Each row comes from the steps of one walk. Every step used is in the known rows, and no mark comes twice. Write the walk behind each row, first mark first.
Known rows:
kidizaf -> nemad -> kasasof: -.05 .14 .11 .22 .10 -.28 .06 -.30 -.22 -.10 .08 -.04 -.03 .00 -.01 -.09
 .27 -.08 .52 -.32 .01 -.25 -.01 -.16 .26 .01 .22 -.02 -.32 .13 -.12 .04
 -.15 .12 .30 .09 -.19 -.03 -.04 .14 -.26 .18 .01 -.26 .00 .22 .42 -.23
 -.08
nemad -> bafodet -> felo -> kasasof: -.03 -.12 .21 .16 .03 -.39 .03 .16 .08 .49 .07 .04 -.15 .27 .15 .07 .04
 .08 .16 .17 .21 -.26 -.10 -.07 .13 .03 .15 .15 -.13 -.38 -.11 .12 -.17
 .08 .05 .30 .02 .13 .00 .05 .07 .30 -.10 -.32 -.11 .07 .02 .11 .14
kidizaf -> nemad -> gafi -> felo: -.06 -.10 .11 .30 .14 -.13 -.51 -.28 -.22 .06 -.21 .02 .15 .04 .02 .13
 .11 .04 .07 -.01 .16 -.50 .33 -.04 -.09 .04 .42 -.15 -.20 -.45 -.28
 -.06 -.45 .32 .19 .21 .27 .06 -.15 .20 -.15 .14 -.17 -.03 .01 .00 .29
 .24 .19
gafi -> felo: .04 -.03 .02 .27 .04 -.15 -.23 -.02 .12 .15 -.08 -.13 -.01 .05 .06 .10
 -.05 -.02 .16 .10 -.03 -.24 .26 .14 -.01 -.11 .21 -.09 .02 -.14 -.15
 -.04 -.01 .27 .05 .03 .15 .05 -.18 .03 .26 .08 .12 .03 -.10 .13 -.05
 .17 .15
kasasof -> nutibuv -> nemad -> rese: .18 -.36 .25 -.11 .36 .33 .05 -.59 -.04 -.11 -.15 .09 .19 .02 .06 .05
 -.12 .02 .06 .02 -.08 -.29 .12 -.08 .07 -.09 .28 .05 -.22 .03 .23 .07
 -.07 -.01 .07 -.31 -.30 -.07 -.13 .12 -.23 .02 -.19 .08 .00 .32 -.26
 -.33 -.09
gafi -> felo -> kasasof -> nutibuv -> nemad -> kidizaf: -.20 .03 .31 .39 .40 -.12 -.30 -.39 -.21 .11 -.02 -.13 .01 .06 .06 .04
 -.28 .30 .50 -.15 -.09 -.41 .22 -.33 .05 -.11 .42 .20 -.22 -.19 .04 .28
 -.35 .57 -.01 .02 -.21 -.08 -.42 .04 .37 .31 .15 -.10 -.26 .24 -.17 .10
 .12
nutibuv -> nemad -> rese: -.02 .10 .13 -.15 .29 .20 .01 -.60 .07 -.05 -.17 .27 .19 .16 .04 .05
 -.11 -.04 .10 -.22 -.10 -.21 .15 -.01 .07 -.09 .00 -.09 -.20 .04 .15
 -.01 -.02 .07 .05 -.08 -.14 -.08 -.03 -.10 -.29 .04 -.08 .11 .09 .21
 -.15 -.20 .00
nemad -> nutibuv -> kasasof: -.14 -.28 .36 .23 .06 -.06 .06 -.23 -.06 -.19 .00 -.20 -.08 .08 -.05
 -.10 -.03 -.02 .10 .19 -.09 -.32 -.12 -.26 -.22 .00 .07 -.12 -.18 -.13
 -.08 .21 .08 .20 .47 -.10 -.14 -.01 .07 .17 .15 -.09 -.14 -.07 -.31 .07
 -.23 .16 -.10
gafi -> felo -> nemad -> kasasof: -.03 .13 .04 .52 .16 -.44 -.17 -.17 .03 .15 -.12 -.06 .04 .08 .04 -.06
 .16 .08 .75 -.16 .09 -.51 .19 -.04 .22 -.05 .32 .04 -.20 .13 -.15 .03
 .03 .42 .00 .07 -.23 .03 -.17 .21 .21 .20 .05 -.47 -.37 .27 .12 -.08
 -.06
nutibuv -> kasasof -> nemad -> kidizaf: -.46 .09 .18 -.08 .45 .14 -.16 -.42 .11 -.01 .17 .22 -.22 -.14 .01 .13
 -.29 .49 .36 -.17 -.19 -.08 .00 -.39 -.07 .12 .08 .05 .07 .43 -.11 .19
 -.15 .33 .07 -.04 -.26 -.03 -.15 .10 .41 .10 .16 -.21 -.04 .03 .09 .08
 .08
gafi -> felo -> kasasof: -.10 .15 .11 .41 .06 -.36 -.22 -.11 .20 .14 -.02 -.22 -.25 .14 .04 .04
 .09 -.06 .45 -.10 .02 -.45 .21 -.06 .10 -.21 .12 .03 -.14 -.23 -.16
 -.01 .02 .39 -.03 .19 .14 -.07 -.23 -.03 .16 .16 .21 -.01 -.30 .13 .03
 .22 .10
kasasof -> felo -> nemad: .06 -.03 -.06 .19 .18 .08 -.12 .16 .27 .26 -.13 .00 .14 .08 -.21 .07 .02
 .20 .12 -.02 .16 -.43 -.13 .01 .03 .10 -.13 .19 .01 -.04 -.13 -.11 -.21
 .13 -.37 .06 -.35 .12 -.20 .36 -.14 .20 .17 -.23 -.32 .27 .06 -.03 -.01
kasasof -> nemad -> nutibuv: .02 -.17 .28 -.09 .18 .03 -.08 -.06 -.11 .02 -.07 .11 .14 -.12 .02 .10
 -.13 .20 .11 .28 .00 -.19 .06 -.11 -.05 .00 .01 .14 -.19 .22 .01 .13
 -.09 .10 .08 -.25 -.08 -.10 -.23 .42 .11 -.02 -.04 -.25 -.08 -.03 .00
 -.07 -.18
gafi -> felo -> nemad -> rese: .01 -.03 .02 .16 .31 -.23 -.34 -.45 .25 .39 -.33 .16 .22 .15 -.01 .12
 .13 -.04 .18 -.07 .09 -.64 .32 .10 .16 -.10 .15 -.07 -.03 .01 -.13 -.16
 -.04 .28 -.05 .11 -.08 .05 -.37 .17 -.12 .05 -.07 -.05 -.27 .40 .05
 -.01 .17
nutibuv -> nemad -> bafodet -> felo: .03 -.06 .25 .02 .08 -.14 .11 .11 -.05 .38 -.07 .22 .26 .31 .08 .12 -.28
 .18 .09 .17 .12 -.02 -.05 .09 .06 .17 .28 .19 -.12 -.37 -.06 .20 -.29
 .07 .20 .08 -.06 .14 .24 .07 .20 .44 -.13 -.26 .15 .18 -.18 -.06 .09
nemad -> bafodet -> felo -> gafi: -.02 -.35 -.17 .07 -.02 -.15 .01 .19 -.02 .59 -.07 .28 .04 .26 .20 .17
 -.19 .39 -.08 .44 .15 -.04 -.09 .01 -.04 .30 .04 .08 .05 -.55 -.19 .02
 -.40 -.03 .00 .28 .01 .15 .08 .13 .04 .31 -.31 -.26 -.02 -.05 .01 -.08
 .15
gafi -> felo -> kasasof -> nutibuv -> nemad -> bafodet: .01 -.17 .37 .55 .15 -.28 -.01 -.31 -.07 .09 -.03 -.21 .05 .17 .02 .05
 -.17 .17 .63 .09 .00 -.48 .23 -.25 .07 -.11 .40 .33 -.38 -.43 .04 .38
 -.03 .45 .12 .00 -.21 -.11 -.23 .15 .38 .43 .07 -.34 -.22 .42 -.45 .05
 -.03
kasasof -> nemad -> rese: .00 -.08 .10 -.33 .40 .27 -.12 -.48 .31 .10 -.09 .32 -.02 -.06 .12 .23
 -.03 .17 .10 -.03 -.04 -.26 .23 -.04 .14 -.08 -.06 .00 -.04 .42 .03
 -.13 -.06 -.01 -.12 -.17 -.07 -.07 -.27 .17 -.19 -.05 .03 -.07 .06 .12
 .12 -.21 -.03
kidizaf -> nemad -> bafodet -> felo -> kasasof: -.10 .03 .31 .22 .07 -.51 -.01 .00 -.01 .52 .03 .11 -.04 .25 -.01 .08
 .19 -.05 .26 -.01 .23 -.37 -.09 -.15 .26 .13 .25 .23 -.27 -.48 -.33 .17
 -.40 .12 .25 .48 .08 .11 -.10 .16 -.18 .43 -.08 -.25 -.04 .27 .33 .05
 .24
nemad -> bafodet -> felo: .09 -.24 .09 .04 -.02 -.24 .02 .20 .04 .52 .00 .10 .10 .15 .17 .14 -.08
 .13 -.08 .33 .20 -.02 -.08 .15 .03 .12 .21 .09 .02 -.32 -.08 .05 -.23
 -.10 .16 .12 .02 .24 .06 .14 .20 .25 -.18 -.29 .08 .04 -.01 .10 .19
kasasof -> nemad -> kidizaf: -.26 .12 .08 -.23 .38 .12 -.26 -.18 -.06 .23 .06 .36 .02 -.18 .12 .16
 -.27 .47 .14 -.08 -.04 .06 .08 -.19 .02 .10 -.02 .14 .07 .46 .02 .07
 -.32 .13 -.19 -.03 -.12 -.05 -.33 .11 .24 .06 .16 -.21 .14 -.10 .18
 -.02 .07
bafodet -> felo -> nemad -> kidizaf: -.20 .06 .04 -.01 .36 -.27 -.36 .09 -.09 .67 -.13 .40 .24 .11 .04 .04
 -.06 .35 -.11 -.02 .23 -.12 -.18 -.01 .10 .25 .20 .13 .13 .00 -.21 -.02
 -.59 .13 -.13 .21 -.14 .24 -.18 .16 .10 .23 -.19 -.20 -.17 .05 .32 .03
 .26
gafi -> felo -> kasasof -> nutibuv -> nemad: .07 -.07 .39 .44 .25 -.13 -.12 -.26 .03 -.08 -.06 -.24 -.07 .17 -.04 .02
 -.11 .03 .58 -.04 -.03 -.48 .17 -.20 .11 -.22 .41 .24 -.30 -.26 -.03
 .22 -.01 .47 -.01 -.08 -.09 -.12 -.18 .10 .20 .30 .11 .00 -.30 .33 -.23
 -.03 -.07
felo -> kasasof: -.09 .17 .08 .13 .04 -.16 .00 -.05 .07 -.04 .06 -.02 -.28 .12 -.02 -.09
 .10 -.07 .29 -.19 .02 -.23 -.03 -.25 .10 -.12 -.07 .11 -.17 -.07 -.02
 .04 .08 .14 -.11 .16 .01 -.09 -.02 -.10 -.06 .04 .09 -.01 -.18 .04 .09
 .02 -.02

Write each row's walk:
-.13 -.07 .43 .06 .21 -.17 -.07 -.09 -.04 -.01 -.04 .07 -.10 -.02 .00
 .03 -.02 .14 .34 .09 .03 -.42 .01 -.35 .07 -.15 -.08 .24 -.36 .16 -.01
 .18 -.06 .29 -.03 -.09 -.09 -.20 -.25 .37 .03 .05 .05 -.26 -.24 .03 .11
 -.03 -.21 | felo -> kasasof -> nemad -> nutibuv
-.05 -.13 .32 .11 .04 -.23 -.07 -.20 -.33 .06 -.14 -.03 .29 -.01 -.13
 -.04 .17 -.16 -.05 .09 .04 -.27 -.01 -.11 .01 .08 .16 -.01 -.30 -.20
 -.19 .14 -.27 .09 .44 .08 -.01 -.02 -.25 .31 -.27 .02 -.15 .01 -.04 .18
 .17 .04 .00 | kidizaf -> nemad -> nutibuv
-.14 -.30 .37 .02 .24 -.06 .08 -.01 .35 .32 .12 .18 -.17 .10 .10 .24
 -.21 .38 .39 .24 .01 -.25 -.08 -.11 -.03 .21 .24 .19 -.04 -.01 -.28 .20
 -.12 .14 .24 -.03 -.11 .17 .16 .31 .40 .33 -.01 -.47 -.04 .16 -.03 .02
 .04 | nutibuv -> kasasof -> nemad -> bafodet -> felo
-.22 -.38 .10 .08 .24 .01 .05 .01 .31 .43 .06 .34 -.21 .19 .11 .27 -.31
 .61 .35 .37 -.03 -.27 -.15 -.25 -.07 .34 .13 .17 -.01 -.17 -.31 .13
 -.27 .19 .11 .12 -.11 .13 .19 .29 .31 .39 -.19 -.40 -.12 .07 -.03 -.15
 .02 | nutibuv -> kasasof -> nemad -> bafodet -> felo -> gafi
.02 -.22 .05 .27 .05 -.05 -.47 -.14 -.10 .01 -.19 -.06 .05 .07 .18 .12
 -.08 .20 .02 .22 .13 -.44 .33 .05 -.21 -.06 .35 -.15 -.05 -.34 -.08
 -.10 -.22 .26 .00 .04 .24 .05 -.07 .09 .14 -.02 -.20 -.10 -.07 -.18 .00
 .33 .13 | nemad -> gafi -> felo
-.07 -.04 .19 -.01 .14 .22 -.16 -.17 -.31 -.32 -.14 .19 .21 .10 .06 -.04
 -.22 .24 .02 -.05 .05 -.19 .05 -.14 -.15 .08 .20 .04 -.29 -.23 .06 .08
 -.20 .15 -.05 -.05 -.01 -.09 .29 -.02 -.07 .11 -.27 -.06 .11 -.20 -.12
 -.03 -.09 | nutibuv -> nemad -> gafi
.12 -.21 .24 .04 .16 .18 .12 -.14 -.20 -.21 -.02 -.09 .19 .02 -.06 .00
 -.18 .08 .17 .02 -.06 -.03 -.04 -.10 .00 -.01 .29 .24 -.17 -.06 .13 .22
 -.06 .08 .04 -.29 -.23 -.07 .03 .14 .07 .11 -.08 .00 .00 .18 -.28 -.25
 -.18 | kasasof -> nutibuv -> nemad
.01 -.18 -.31 .20 .07 .29 -.09 .12 .27 .27 -.03 .03 -.11 .13 -.02 .17
 -.19 .39 .06 .19 .00 -.31 -.10 -.02 -.13 .14 -.27 -.01 .06 -.35 -.10
 -.18 -.30 .02 -.35 .10 -.15 .05 -.09 .20 -.22 .20 .08 -.04 -.21 .04 .03
 -.09 .01 | kasasof -> felo -> gafi
.12 -.03 .09 .03 .16 -.28 -.13 .32 .12 .47 -.16 .25 .21 .15 -.06 .05 .11
 .04 -.06 .09 .23 -.15 -.19 .16 .13 .16 .21 .18 .02 -.08 -.23 -.06 -.25
 .10 -.11 .12 -.06 .23 .06 .25 -.07 .23 -.20 -.13 -.20 .12 .25 -.10 .09 | bafodet -> felo -> nemad
-.06 .05 .22 .07 .47 -.14 -.37 -.55 .52 .22 -.16 .15 -.22 .08 .17 .29
 .04 .08 .56 -.14 -.02 -.70 .44 -.08 .20 -.32 .08 .01 -.17 .14 -.06 -.14
 .01 .39 -.16 .05 .11 -.16 -.51 .16 -.02 .11 .24 -.09 -.21 .31 .15 -.01
 .08 | gafi -> felo -> kasasof -> nemad -> rese
-.03 .08 .27 -.08 .29 -.17 -.15 .22 .34 .32 .04 .18 -.27 .13 .12 .23 .01
 .20 .34 -.02 .10 -.27 -.11 -.06 .21 -.08 .15 .26 -.11 .10 -.19 -.04
 -.21 .15 -.15 .03 .11 .00 -.05 .24 .04 .27 .07 -.16 -.13 .02 .36 -.09
 .00 | bafodet -> felo -> kasasof -> nemad
.00 -.20 .19 .06 .07 -.31 .02 .05 -.06 .56 -.05 .18 .20 .13 .02 .19 .10
 .01 -.04 .13 .21 -.12 -.08 .08 .18 .26 .29 .09 -.11 -.44 -.29 .09 -.45
 -.02 .38 .28 .04 .21 -.05 .24 -.12 .35 -.15 -.24 .15 .23 .23 .03 .25 | kidizaf -> nemad -> bafodet -> felo
.13 -.08 -.04 .29 .12 .12 -.03 .01 .21 .03 .06 -.24 -.21 .06 .13 .02 .00
 .24 .52 -.04 .04 -.44 -.05 .04 .09 -.11 .03 -.07 -.12 .07 .10 -.10 -.10
 .11 -.10 -.12 -.34 .09 -.11 .24 .01 .19 .24 -.42 -.21 .17 .10 -.04 -.11 | nemad -> kasasof -> felo
-.05 .21 .19 .19 .15 -.03 .17 -.22 -.15 -.31 .07 .07 .03 .14 .06 -.17
 -.08 .11 .67 -.33 -.09 -.10 -.01 -.15 .16 -.07 .17 .02 -.34 .17 .15 .16
 .04 .21 .10 -.13 -.27 -.12 .21 -.03 .07 .19 .04 -.30 -.03 .13 .01 -.28
 -.23 | nutibuv -> nemad -> kasasof
-.16 -.24 -.17 .35 .17 .35 -.04 -.09 .42 .06 .06 -.13 -.33 .20 -.04 .14
 -.20 .42 .28 .13 -.15 -.44 -.19 -.19 -.21 .16 -.18 -.09 .04 -.35 -.24
 -.05 -.18 .23 -.09 .12 -.24 .09 .08 .21 -.05 .23 .14 -.05 -.37 .14 -.11
 -.01 .02 | nutibuv -> kasasof -> felo -> gafi
-.17 -.26 .14 .37 .29 .25 -.26 -.16 .21 -.06 -.09 -.04 -.06 .20 -.17 .00
 -.02 .43 .22 -.03 .15 -.81 -.14 -.26 -.26 .18 .06 .06 -.17 -.25 -.18
 -.04 -.23 .35 -.19 .09 -.31 .12 .13 .38 -.07 .17 -.13 -.35 -.43 .07
 -.01 .14 -.05 | nutibuv -> kasasof -> felo -> nemad -> gafi
-.13 -.05 .01 .15 -.01 -.26 .14 -.01 -.11 .33 -.06 .20 .28 .08 -.13 -.06
 .05 .17 .18 .04 .17 -.14 .00 -.14 .09 .22 -.01 .29 -.09 -.08 -.07 .21
 -.03 .08 -.07 .19 -.33 .01 -.07 .14 .07 .17 -.12 -.48 -.09 .26 -.14
 -.06 -.01 | felo -> nemad -> bafodet
.23 -.47 .35 .07 .16 -.04 .15 .09 -.15 .30 -.02 .01 .29 .17 .10 .14 -.28
 .24 .04 .36 .12 -.08 -.10 .01 .06 .16 .52 .30 -.14 -.33 .05 .26 -.32
 -.06 .21 -.18 -.20 .18 .09 .29 .21 .38 -.24 -.31 .04 .22 -.30 -.15 -.01 | kasasof -> nutibuv -> nemad -> bafodet -> felo
-.01 .06 .18 .09 .11 -.33 -.11 .20 .20 .29 -.01 .01 -.23 .23 .13 .06 .13
 -.04 .15 .01 .15 -.26 -.17 .00 .15 -.08 .13 .09 -.09 -.17 -.17 -.08
 -.18 .09 -.05 .18 .16 .07 .04 .05 -.04 .20 -.04 .00 -.21 -.01 .25 .06
 .10 | bafodet -> felo -> kasasof
.06 -.25 .20 -.13 .19 -.10 -.04 .19 .18 .53 .02 .32 .13 .04 .18 .30 -.20
 .36 .11 .33 .14 -.07 -.01 .08 .11 .14 .19 .24 .00 .02 -.14 .07 -.29
 -.03 .02 -.02 .04 .16 -.06 .31 .31 .35 -.06 -.49 .16 .05 .09 -.05 .03 | kasasof -> nemad -> bafodet -> felo
-.09 -.08 .10 -.07 .06 .03 .09 -.06 .03 .23 .04 .25 .05 -.13 .04 .18
 -.17 .35 .27 .13 .04 -.04 .14 -.09 .06 .10 -.03 .26 -.07 .15 .02 .19
 -.04 .00 -.02 -.03 -.14 -.05 -.14 .19 .27 .20 .04 -.49 .14 .10 -.10
 -.08 -.07 | kasasof -> nemad -> bafodet
-.25 -.27 .27 -.04 .29 .30 -.20 -.30 .09 -.36 .07 .16 -.23 -.04 .06 .12
 -.16 .46 .27 .03 -.03 -.32 .05 -.38 -.22 .09 .15 .02 -.16 .14 -.08 .12
 -.07 .25 .02 -.11 -.03 -.06 .21 .21 .15 -.02 -.18 -.26 -.06 -.20 .05
 .03 -.12 | nutibuv -> kasasof -> nemad -> gafi
-.11 -.28 .41 .37 .19 .08 -.02 -.28 .16 -.02 .01 -.28 -.01 .12 -.25 .07
 .08 .03 .16 .09 -.02 -.67 -.17 -.23 -.15 .09 .09 -.07 -.26 -.37 -.31
 .10 -.28 .27 .49 .03 -.29 .12 -.16 .50 -.20 .18 .13 -.06 -.33 .43 .07
 .20 .02 | kidizaf -> nemad -> nutibuv -> kasasof -> felo
-.04 -.06 .19 .24 .17 .05 -.42 -.24 -.19 -.14 -.21 .08 .23 .20 .10 .06
 -.28 .23 .19 .02 .01 -.40 .33 .02 -.15 -.06 .35 -.07 -.23 -.38 -.07 .01
 -.28 .40 .04 .00 .12 -.03 .12 .04 .18 .18 -.17 -.07 .02 -.08 -.13 .18
 .04 | nutibuv -> nemad -> gafi -> felo
.21 -.36 .09 .24 .13 .00 .11 -.22 -.20 -.20 .11 -.28 -.12 -.11 .17 -.06
 .09 .10 .47 .10 .00 -.21 -.03 -.15 .10 -.10 .38 .06 -.22 .25 .18 .11
 .00 -.02 .08 -.33 -.38 -.01 -.10 .22 .12 .05 -.09 -.35 -.19 .09 -.01
 -.25 -.27 | nemad -> kasasof -> nutibuv
-.05 .12 .02 .26 .13 -.27 .04 -.12 -.11 -.01 -.04 .06 .01 .05 -.04 -.17
 .21 .09 .58 -.26 .10 -.33 -.03 -.16 .25 .06 .12 .12 -.22 .29 .00 .07
 .03 .18 -.11 .00 -.39 -.04 -.01 .18 -.03 .11 -.08 -.48 -.28 .22 .19
 -.22 -.21 | felo -> nemad -> kasasof
-.01 -.18 .13 .08 .25 .14 -.50 -.15 .05 .04 -.15 .13 .03 -.11 .20 .27
 -.18 .43 .16 .20 .11 -.46 .41 -.01 -.14 -.05 .29 .02 -.12 .01 -.11 -.08
 -.23 .35 -.14 -.08 .22 -.03 -.19 .31 .26 .05 -.09 -.27 .01 -.19 .10 .14
 .01 | kasasof -> nemad -> gafi -> felo
-.04 -.14 .13 -.19 .22 .28 -.28 -.11 -.10 -.13 -.06 .29 .02 -.12 .14 .16
 -.15 .42 .05 .11 .10 -.21 .13 -.15 -.14 .05 .13 .10 -.14 .15 .03 .00
 -.22 .10 -.19 -.14 .09 -.09 .00 .27 .05 .00 -.18 -.24 .11 -.30 .16 -.01
 -.09 | kasasof -> nemad -> gafi
.01 -.12 .24 .43 .11 -.44 -.31 -.02 -.15 .32 -.28 -.05 .36 .07 -.10 .02
 .04 -.01 .11 .25 .13 -.57 .16 .00 -.01 .00 .25 .07 -.19 -.21 -.21 .09
 -.13 .43 .13 .00 -.11 .04 -.36 .40 .14 .06 -.13 -.20 -.41 .26 -.08 .15
 .02 | gafi -> felo -> nemad -> nutibuv
-.23 -.03 .29 .00 .27 .19 .06 -.19 .32 -.17 .15 .07 -.27 -.06 -.06 .12
 -.11 .23 .44 -.09 -.19 -.19 -.02 -.25 -.03 .04 .00 .08 -.05 .31 -.15
 .13 .11 .26 .10 -.16 -.12 -.07 .09 .14 .25 .07 .11 -.17 -.12 .10 -.02
 -.06 -.11 | nutibuv -> kasasof -> nemad
-.22 -.19 .37 .30 .17 -.21 .02 -.21 -.07 -.06 -.09 -.04 .10 .12 -.25
 -.16 .10 .03 .21 .10 .02 -.46 -.19 -.33 -.15 .15 .10 .08 -.25 -.03 -.14
 .26 .06 .35 .33 -.02 -.37 -.01 .02 .31 .07 .00 -.24 -.21 -.47 .24 -.19
 .03 -.15 | felo -> nemad -> nutibuv -> kasasof
-.41 .33 .15 -.06 .40 -.08 -.21 -.26 .01 .17 .08 .31 -.19 -.08 .08 .09
 -.15 .42 .40 -.26 .00 -.19 .04 -.40 .12 -.04 -.05 .24 -.11 .39 .00 .13
 -.28 .31 -.28 .13 -.13 -.17 -.38 .08 .19 .14 .23 -.23 -.07 -.05 .30 .05
 .07 | felo -> kasasof -> nemad -> kidizaf
